What can hang from each mark:
J_536: J_330 J_388
J_824: J_124 J_129
J_129: J_330 J_824
J_330: J_129 J_536
J_124: J_328 J_824
J_328: J_124
J_388: J_266
J_266: J_299

Each row was made from one small tree. The marks that hang from a mark follow it in brackets, in the order of their numbers. Every link used is in the known rows. Write each row's tree.
Known rows:
J_129{J_330}: [  2 -28  -2  32   1  21 -11   5 -12   4  -8   5 -12  -4 -10 -22  -3   7
  -6  -8]
J_824{J_124 J_129{J_330{J_536{J_388}}}}: [  2 -32  18  71   9  11  11  14 -15  -2 -19  12   4 -37 -68 -28  14  32
 -21  15]
J_330{J_536{J_388{J_266{J_299}}}}: [ -8  -9 -14  51  15 -13   0  14  38 -27  27  15 -40   6 -28 -12   7 -14
  17 -10]
J_129{J_330{J_536{J_388{J_266}}} J_824{J_124}}: [ -3 -29   8  82  18  -1  -7   6  32 -23 -29 -32 -58  -8 -44 -18   3  42
 -16 -18]
J_536{J_330 J_388}: [  2 -22 -15   4   4  25  -7  15 -18 -73  -6  25 -13   9  19 -34   7  -2
  28 -37]
J_129{J_330{J_536{J_388}} J_824{J_124{J_328}}}: [  3 -27   5  79  19   8  14  12  23 -19  -6   1 -54  -9 -43 -25   4  41
  -6  -8]
J_328{J_124{J_824{J_129{J_330{J_536{J_388{J_266}}}}}}}: [ -6 -19  31  53  12  24   1  13  21 -26  -9 -52 -60   6 -42 -19  28  13
   2   7]
J_328{J_124{J_824{J_129{J_330}}}}: [ -8 -19  47  27   5  37  -4  19   7 -13 -17 -35 -30   0 -31 -28  26  13
   1  26]
J_124{J_824}: [-17 -22  28  -9   4  19  -6  35  45  -7  12 -22 -29  10   6 -25  12  -2
   6  20]
J_388{J_266}: [-10  -7   9  11   1  -6 -25  20  23  18  22  -2 -27 -24 -22  -4   4 -18
  21 -23]
J_328{J_124{J_824{J_129{J_330{J_536}}}}}: [ -6 -22  45  49   4  31   3  14  13 -14 -11 -30 -37   2 -45 -27  27  13
  -4  30]
J_536{J_330{J_129}}: [  0 -22 -18  14 -18  24  -8  14 -27 -25  -2  40   8 -13 -20 -35   9  -7
  22 -10]
J_824{J_124{J_328} J_129{J_330{J_536{J_388}}}}: [  7 -26  12  68  12  10  28  19 -20  16  15  32  -4 -43 -80 -25  13  27
  -3   9]
J_536{J_330 J_388{J_266}}: [ -1 -19 -18   5   4  12 -18  14  -8 -55  -2   1 -32   4   5 -19   9  -7
  37 -57]
J_124{J_328 J_824{J_129{J_330}}}: [ -4 -30  18  10  12  31  18  40   8  36  37 -20 -30 -10 -29 -21  21   9
  10  23]
J_536{J_330{J_129{J_824}} J_388}: [ -3 -20 -32  23   5  31  -6  21  -6 -72 -11   4 -25   3   2 -38  13  13
  25 -22]
J_824{J_124{J_328} J_129{J_330}}: [  3 -25  27  37   7  19  14  27 -30  38   8  32  17 -56 -73 -24  12  23
   1  15]
J_536{J_330}: [ -1 -25   4  -1 -10  21 -16  16 -21 -28  -5  42   5  -7   1 -31   6  -9
  24 -22]

Write each row's tree:
[ -4 -11  36  19   7  12  16  41 -14  33  30  53  21 -65 -71 -26  16   9
  16  23]  J_824{J_124{J_328} J_129}
[ -5 -19  34  54  12  33   9  14  12 -35 -11 -38 -48  11 -34 -28  27  18
  -2  21]  J_328{J_124{J_824{J_129{J_330{J_536{J_388}}}}}}
[ -6 -30  29  40  11  18 -16  17  17  -6 -40 -12 -22 -20 -27 -27   1  42
 -15  -1]  J_129{J_330 J_824{J_124}}
[ -3  -6 -41  82   1  -6  13   7  23 -21  35  -2 -48  -9 -55 -15   8  -6
  10  -5]  J_330{J_129 J_536{J_388{J_266}}}
[  4 -31  -3  66  12  20   6  13 -23   2   4  -2 -11 -17 -36 -25  13  19
 -14  10]  J_824{J_129{J_330{J_536{J_388}}}}
[ -3 -13 -28  26   5  13  -4  23   2 -46   3   0 -41 -18 -37 -22  15   9
  40 -41]  J_536{J_330{J_129{J_824{J_124{J_328}}}} J_388{J_266}}
[ -3 -26  24  39  13  17  -3  21  12   9 -13   0 -28 -25 -36 -24   2  36
  -1  -3]  J_129{J_330 J_824{J_124{J_328}}}
[ -5 -31  14  61  14   3   3  17   1   8 -17  12   3 -35 -78 -20  15  20
 -11  14]  J_824{J_124 J_129{J_330{J_536{J_388{J_266{J_299}}}}}}
[ -6  -4 -23  88  11 -10  18  20  42 -18  31  -2 -60 -27 -78 -17  13  14
  15  -1]  J_330{J_129{J_824{J_124{J_328}}} J_536{J_388{J_266}}}
[ -5 -10 -29  85  10   9  12  18  32 -42  22  -4 -50  -5 -37 -29  11  17
   1  14]  J_330{J_129{J_824} J_536{J_388}}
[-11  -8  36  16  13   7  -2  39  31   1  13  26 -21 -37 -32 -25   7  19
  18   8]  J_129{J_824{J_124{J_328}}}
[-13  -9   6  38   1  15  -4  30  24  -8  -1   9  -7 -38 -47 -31   9  19
   4  25]  J_330{J_129{J_824{J_124}}}
[ -8 -16 -45  10   3  16 -12  17   3 -55  -1  12 -16   4 -20 -23  14 -17
  42 -28]  J_536{J_330{J_129} J_388{J_266{J_299}}}
[  2 -25   2  81  19  -2   5  10  30  -9  -3 -15 -64 -13 -54 -15   5  35
  -1 -22]  J_129{J_330{J_536{J_388{J_266}}} J_824{J_124{J_328}}}
[-15  -4 -15   5  23   3 -13  25  34 -32  18   0 -28   0  -5 -11   7 -17
  31 -17]  J_536{J_388{J_266{J_299}}}
[ -8 -31   6  71  22  -1  -8  10  46 -25 -32 -18 -48  -3 -44 -19   6  35
 -10  -5]  J_129{J_330{J_536{J_388{J_266{J_299}}}} J_824{J_124}}
[ -2 -29 -11  77  19   6 -11   4  29 -20 -10 -40 -70  10 -18 -14   4  32
 -11 -22]  J_129{J_330{J_536{J_388{J_266}}} J_824}
[ -9 -36   9  38  15  17   1  26  29   2   5 -60 -52   6 -26 -17  22  17
 -11  12]  J_124{J_824{J_129{J_330{J_536{J_388{J_266}}}}}}
[-10  -6   3  37   3  13   7  34  21   4  19  19 -14 -41 -55 -29  10  14
  16  23]  J_330{J_129{J_824{J_124{J_328}}}}
[  7 -27  23  65   4   8  23  20 -23  38  15  41   7 -52 -86 -23  13  23
  -7  18]  J_824{J_124{J_328} J_129{J_330{J_536}}}
[  1 -19 -37  21  -3  31   2  13 -24 -69  -2  21 -11   1  -5 -37  10   0
  27 -24]  J_536{J_330{J_129} J_388}
